Each row comes from the steps of one path. Every step used is in the known rows, and no mark comes twice. Write the path behind each row, first mark first.
(in the rows, 128 means zero)
Known rows:
sufo > buzud: [155 116 132 119 160 137  85 118 135 128 169 168 154  83 168 143 141 104
 133 149 160  92 143 156  94 126  72 118 104  76 110 151  98 164 115 127
 168 157  87 121 161 156]
funin > gubir > bonun > pupag > tiso: [147 146 143 146 124 182 132 146 142 120  98 156 139 106  85 113 163  72
 114  90 140 177  76 140 100 174 132 104 133 122  91 106 192 143 121 149
 127 166 127  67 160 174]
funin > gubir > bonun > padut > kenep: [131  51 117 129 127 180 108 121 139 180  89 106  92 142 136 122 105 166
 129 124 105 113 132 139 151 136 133 106 121 123 157 153  84 136 232 101
 158  78 181 106 110  63]
pupag > tiso > kupep: [121 130 103 158 137 171 157 110 115  63 189 124 125 101  47 142 102 101
 121 155 196 130 144 105 107 156 155 129 148 133  91 134 171 133 140 145
 116 165  22 117 127 191]
desib > pupag > funin > gubir > bonun > padut: [149  92 109 142 139 154 134 109 122 131  78  91 153 190 133 125 103 154
 145 105 105 146 128 150 184 157 110 115 102 133 109 136  97 152 130 134
 172  26 174 152 167 112]
desib > pupag > tiso: [111 128 126 141 106 164 111 161 155  65 136 162 172 127  64 104 146  93
 164  81 141 167 104 123 117 153 112 111 167 150 131  66 143 133 118 150
 135 176 106 123 107 196]
masota > funin > pupag > bonun > buzud > sufo: [192 156 133 130 152  96 120  81 141 141 152 167 157 158 192 139 139 176
 112 131 151 116 102 132  68 167 116 154 139 115 149 123 104 152  83 101
  68  99 122 184 126 147]
kenep > padut > bonun > buzud > sufo: [163 146 143 100 134 111  87  69 149 160 114 155 116 155 189 142 120 158
 122 162 152  74 123 138  64  95 150 172 125 132 156 189  92 167 126 131
  88 111 157 140 103  90]
pupag > tiso: [137 114 147 142 108 163 134 158 148  84 170 159 122 127  82 121 132  93
 110 130 160 144 109 148 107 127 122 127 151 154 125  93 139 120 126 148
 135 183  78 107 121 179]
padut > kenep: [ 99  77 121 134 126 148  81 155 141 124 159 133  97  93 121 117 114 141
 142 128 111 111 139 115 125 104 119 109 141 132 179 123 103 102 212 100
 131 151 137 126  78 112]
vinum > fefu > padut > bonun > buzud > sufo: [157 126 135  83 149 106  96 112 147 169 112 152  86 158 188 124 136 159
 123 169 170  63 173 156  68 106 121 195 134 121 152 205 105 176 109 125
 101  89 143 161 108  93]
kenep > padut > bonun > gubir: [ 88 132 116  97  82 109 101 108 121 183 104 102 135 130 143 124 123  83
 143 159 129 103 133 135 114  44 188 145  88 109 167 166 139 142 177  83
 165 122 226  90 128  81]
fefu > padut > bonun: [ 88 106 102  69 101  81  94 125 149 136  93  91 112 151 133 133 141 120
 136 174 126  84 173 113 162  89 138 147 110 144 147 143 118 147 173 141
 125  92 184  85  94  90]
gubir > bonun > pupag > tiso > kenep > padut: [101 171 167 116  90 220 195 132 117 159  81 144 123 110  98 111 130  88
 107 116 121  99 100  74 124 146 150 104 167 131 117 114 142  90 109 157
 106 160  87  91 134  80]
masota > funin: [113 122 124  99 142  76 126 129 109 129 172 119 159 104 157 135 111 163
 117 152 113 132 168 116 103 168  77 117 135 125 155 120  93  85 139  79
 125 127 128 144 134 151]
pupag > tiso > kenep > padut > bonun > buzud > sufo: [175 150 175  91 125 161 133  75 148 166 108 177  96 166 168 130 138 156
  98 146 166  84 100 139  61 113 165 153 156 130 155 175  99 146  91 134
  91 132 119 143  92  82]
pupag > funin > gubir: [138 121 114 164 153 119 113 147  89 106 186  69 135 141 138 123 111 103
 131 141 139 141 122 191 140  91 145  55  90 121 124 100 134 107  95  98
 185 110 132 178 166 149]
fefu > padut: [ 90 108 109 127  89 137  89 179 123 136 126  77 130 113 108 106 114  61
 145 168 160  76 182 122 153  92  96 125 122 167 143 114 123 128 151 141
 111 107 110  98 159  94]
bonun > pupag > funin > gubir: [129 137 131 176 152 114 105 163  94 110 149  74 139 108 129 112 130  91
 137 120 125 169 107 169 136 101 159  47  94 105 120 109 175 103  92 137
 168 125 142 148 177 154]
bonun > buzud: [158 114 147 147 102 128  81 144 143 140 142 155 142 124 134 117 127 110
 150 143 160 102 157 160  85 124  81 148 108 180 112 178 139 148 107 130
 107 136 102 124 165 154]
buzud > bonun: [126 123 106 116 154  97 111 101 152 116 157 117 127 108 140 136  96 130
 132 132 125 128 154 117 116 126  88 128 115 113 130 102 137 140 113  98
  98 167 119 129  66 131]
funin > gubir > bonun > pupag > tiso > kupep: [131 153  98 163 150 188 153  99 105  98 130 116 138  84  49 131 127  80
 129 127 180 154 115 103 101 194 167 101 128 106  62 140 217 155 136 141
 112 149  62  84 158 186]
vinum > fefu: [ 98 112 127 114 146 114 147 190 119 113 179 136  97 110 128 101 114 127
 133 156 132  90 214 147  96 123  78 165 143 105 130 157 120 114 109 114
 165 130  90 170 113 154]
sufo > buzud > bonun > pupag > funin > masota: [146 153 116 141 162  61 136 130 101 148 134 146  98  83 154 181 157 175
 113  92 103 164 127 153 153 138 114 182 166 120  92 143 128 141  98 149
 139 168  82 140 135 121]
pupag > tiso > kenep > padut: [ 94 151 166 121  76 209 191 145 108 150 130 127 114 123  97 109 113  90
 110 141 144  80 118  98 118 110 159  91 169 143 147 105 113  75 106 149
 125 177  66 105 121  78]
masota > funin > gubir > bonun > padut > kenep: [128  57 111 107 135 158 124 112 129 199  86 108 101 142 161 130 106 204
 123 127  92 123 139 129 140 163 125  98 127 112 171 157  73 120 237  83
 158  70 193 114 118  66]
tiso > pupag: [ 96 156 128 139 114  95 134 169 121  84 147 125 169 118  92  97 132 126
 193 117 139 138 146 104 129 128  94  99 123 145 138  89 103 122 115  94
  89 201 114 145 118 156]
masota > funin > pupag > tiso: [127 148 127 137  91 124 183 164 129 123 131 153 181 127 106 120 154 141
 110 112 125 182  95 127  89 199  86  95 166 116 133  72 129 113 113 132
 114 210  95  86 120 197]
kenep > padut: [ 78 143 118 132  85 136 129 133 114 139 136  92 144 117 120 118  93  96
 138 163 126  72 148  99 121  86 136 123 127 150 146 123 101 109 162 147
 124 158 123  99 142  92]

Write each row's path:
[131 119 122 142 120 131  99 118 127 123 184 123 135 130 122 121 128  56
 130 138 157 123 117 150 133  68 175 151  91 119 147 101 167 132 129  67
 158  85 163 160 154 139]
pupag > bonun > gubir
[ 72 153 138 104 106  81 107 126 147 138  59 118 129  91 125 118 147 121
 141 135  87 135 122  69 127 103 178 130 119 110 141 159 166 121 165 199
 107 154 193  51 106 106]
kenep > padut > bonun > pupag
[198 126 116 142 136 151 111 107 124 156 113 139 147 171 161 136 141 127
 136 125 141 112 130 188 110 159  83 135  78 160  73 172 146 174  90  85
 134  73 141 164 198 158]
pupag > funin > gubir > bonun > buzud
[110  48 125 121 134 142 112 124 164 163 104 120  69 128 145 126  92 197
 129 127 106 126 145 110 151 108 140 121 142 115 185 146  94 121 217 137
 128 136 158 108  53  64]
buzud > bonun > padut > kenep
[134 130 116 153 124  65 139 152  84 116 186 114  94 127 114 170 124 162
 109 116 108 136 147 170 174 113 115 192 171 186 112 125  82 104 122 116
 149 125  70 170 136 122]
pupag > funin > masota
[101 166 142 122 112  71 173 138  81 160 103 116  79 115 121 163 151 179
 107 102  77 138 126 118 180 113 176 172 185 157 122 146 114  86 113 158
 135 133 105 131 113  68]
tiso > kenep > padut > bonun > pupag > funin > masota
[120 143 123 134 128  34 133 142 101 125 129 124  89 112 119 170 157 179
 112 101  80 165 134 141 175 119 148 196 170 162 112 147 119 109 132 155
 138 129 120 131 115 118]
padut > bonun > pupag > funin > masota
[ 80 133 108  74  97  83 128  91 142 143  99 104 121 151 144 139 124 151
 132 170  97  81 144  94 137  84 169 144 112 130 152 150 102 132 183 144
 135 129 195  89  80  91]
kenep > padut > bonun
[123 146 131 166 125  60 129 165  86 121 149 122 100  93 108 159 142 151
 114  96  97 164 133 148 167 120 128 184 175 172 108 135 123  99 116 153
 133 142  83 139 147 125]
bonun > pupag > funin > masota
[112 155 119 149 148  91 165 172 113  43 170 127 144 161 121 123 135 169
 162 115 123 161 129 116 184 105 116 109 126 145 128  84 107  94  82 126
 120 161 104 223 132 184]
tiso > pupag > funin
[119 135 178 126 111 206 151 163 127  92 141 161 147 115  69  91 138  87
 145  80 144 143 108 110 120 163 114  73 185 138 138  71 130  83  53 121
 129 156  53 149  88 140]
desib > pupag > tiso > kenep
[152  77 133 127 118 154 135 105 144 134  96 122 128 168 128 134  91 145
 108 138 115 113 150 126 162 156  86 173 113 150 109 164  80 147 156 146
 134  46 138 110 151  99]
gubir > bonun > padut
[191 130 159 141 149 134  66 106 142 133 166 161 131 128 166 127 111 123
 122 145 180  96 127 159  54 113  99 165 130 143 146 169 101 155  91 112
  84 119  98 164 134 125]
bonun > buzud > sufo
[158  80 137 111 152 125 127  87 159 166 106 136 113 134 180 145 101 171
 120 147 143 120 154 141 132 132  98 135 108  80 129 172  95 172 126 169
 144 131 120 101 117  87]
sufo > buzud > bonun > padut
[117 149 114 142 114 118 128 131 122 117 164 128 153 144 111 107 143  76
 169 121 161 139 114 131 139  79 177 128  95 120 151  82 162 138 120  48
 135 125 171 171 151 146]
tiso > pupag > bonun > gubir
[165 128  90 134 166 149 129 104 104 113 143 102 150 163 142 143 125 118
 118 121 111 125 118 169 149 152  96 105  84 125  78 108 126 147 113  62
 163  56 150 177 165 150]
pupag > funin > gubir > bonun
[130 149 138 121 174 105  88 118 155 139 101 164 143  45 161 130 151 110
 142 106 125 161 122 103  96 146 100 110 111  53 108 144 184 160  98 167
 102 198 122  81 117 144]
sufo > buzud > bonun > pupag
[ 99 148 152 111  93 134 149 140 163 121  76 158 112 117  92 121 166 115
 115 119 122 162  88  96 114 122 188 129 149 126 134 128 180 126 153 212
 120 201 150  44 106 147]
kenep > padut > bonun > pupag > tiso
[128 142 152 138 128 144 136 148 167 103 115 168 116  91  90 118 151  98
 115  96 139 190  93 110  98 148 137 120 154 114 117  98 203 128 106 183
  95 222 101  71  98 173]
buzud > bonun > pupag > tiso
[136  93 128 154  98 114 168 124 151 120 114 109 140 180 119 123 119 156
 118 138 116 136 116 114 179 144 145 138 123 129 136  98 102 130 132 189
 125  77 131 117 128 121]
funin > pupag > bonun > padut
[153 131  91 100 159 128 122  88  99 163 131 102 174 134 159 139 120 129
 122 128 106 118 141 153 105 203  75  99  91 113 100 116 111 142 139  22
 147  70 169 134 164 134]
masota > funin > gubir > bonun
[ 90 140 146  64  95 138 178  99 138 148  96 132  99 158 125 132 138 144
 110 152 111  88 119  96 133 103 187 118 148 126 151 134 110 107 140 143
 137 145 149  95  64  77]
pupag > tiso > kenep > padut > bonun
[134 150 130 147 144 141  90 131 122 142  88 115 163  75 112 108 141  69
 142  99 110 155 112 121 110 169 106  99  95 107  89 131 182 145 122 118
 116 110 160  78 167 139]
funin > gubir > bonun > pupag
[106 171 161 126  92 224 190 131  96 183  77 119 130 113 103 103 129  72
 114 116 127 104  92 101 110 143 167  66 148 118 120 111 151  97 106 136
 125 160 104  80 152  69]
funin > gubir > bonun > pupag > tiso > kenep > padut
[208 136 140 125 161 152  78  77 146 136 140 177 138 146 173 139 116 131
 112 131 162  89 121 155  66 150  75 186 123 142 117 171  97 178  96  87
  77  83 113 168 139 127]
gubir > bonun > buzud > sufo
[123 144 104 138 105 100 138 124 113 156 152 123 184 132 144 120 146  96
 133 124 130 154 108 135 118 126 147 122 103  89 153  84 160 129 119  54
 142 104 178 142 153 152]
masota > funin > pupag > bonun > gubir
[118 137 147 163 154 104 121 175 124  57 150 130 127 108 124 126 136 129
 120 114 106 179 114 111 169 101 130 127 128 128 117 120 167  82  92 191
 128 128 109 173 147 183]
bonun > pupag > funin
[114 154 109 126 137  91 160 119 143  60 176 137 142 164 105 119 150 142
 169 121 136 127 120  91 170 130 153 124 121 144 129  42 127 125 112 103
  97 132 124 189 105 166]
tiso > pupag > bonun
[138 144 131 145 170 123 134 147 126  67 126 146 132 126 132 137 145 138
 111 101  90 173 109 101 177 137 109 152 119 127  89 123 162 106  94 166
 123  90 124 179 154 184]
gubir > bonun > pupag > funin
[136  77 136 127 130 113 132 108 156 144 110 103 108 145 141 129  77 164
 118 142 130 134 158 125 148 121 112 144 120 124 146 147 107 138 136 161
 120 118 132 107  95  84]
buzud > bonun > padut
[ 93 150 130 118 143  79 145 140 130  86 100 120 112 138 147 139 149 165
 119 131  80 160 110  87 180  83 180 136 121 116 128 138 157  93 122 209
 136 125 168 148 119 145]
kenep > padut > bonun > pupag > funin
[153 154  87 132 162 138 151 114 101 108 130 104 164 169 135 132 135 132
 151 106 114 139 116 153 156 163  98  93  88 124  84  94 119 150 104  50
 142  88 156 183 162 155]
tiso > pupag > funin > gubir > bonun
[137  55 111 136 144 176 127 126 131 158  97 107  80 167 149 133 110 191
 119 121  97 128 120 142 178 124 144 108 123 123 151 147  85 125 213 115
 167  61 179 147 119  80]
pupag > funin > gubir > bonun > padut > kenep
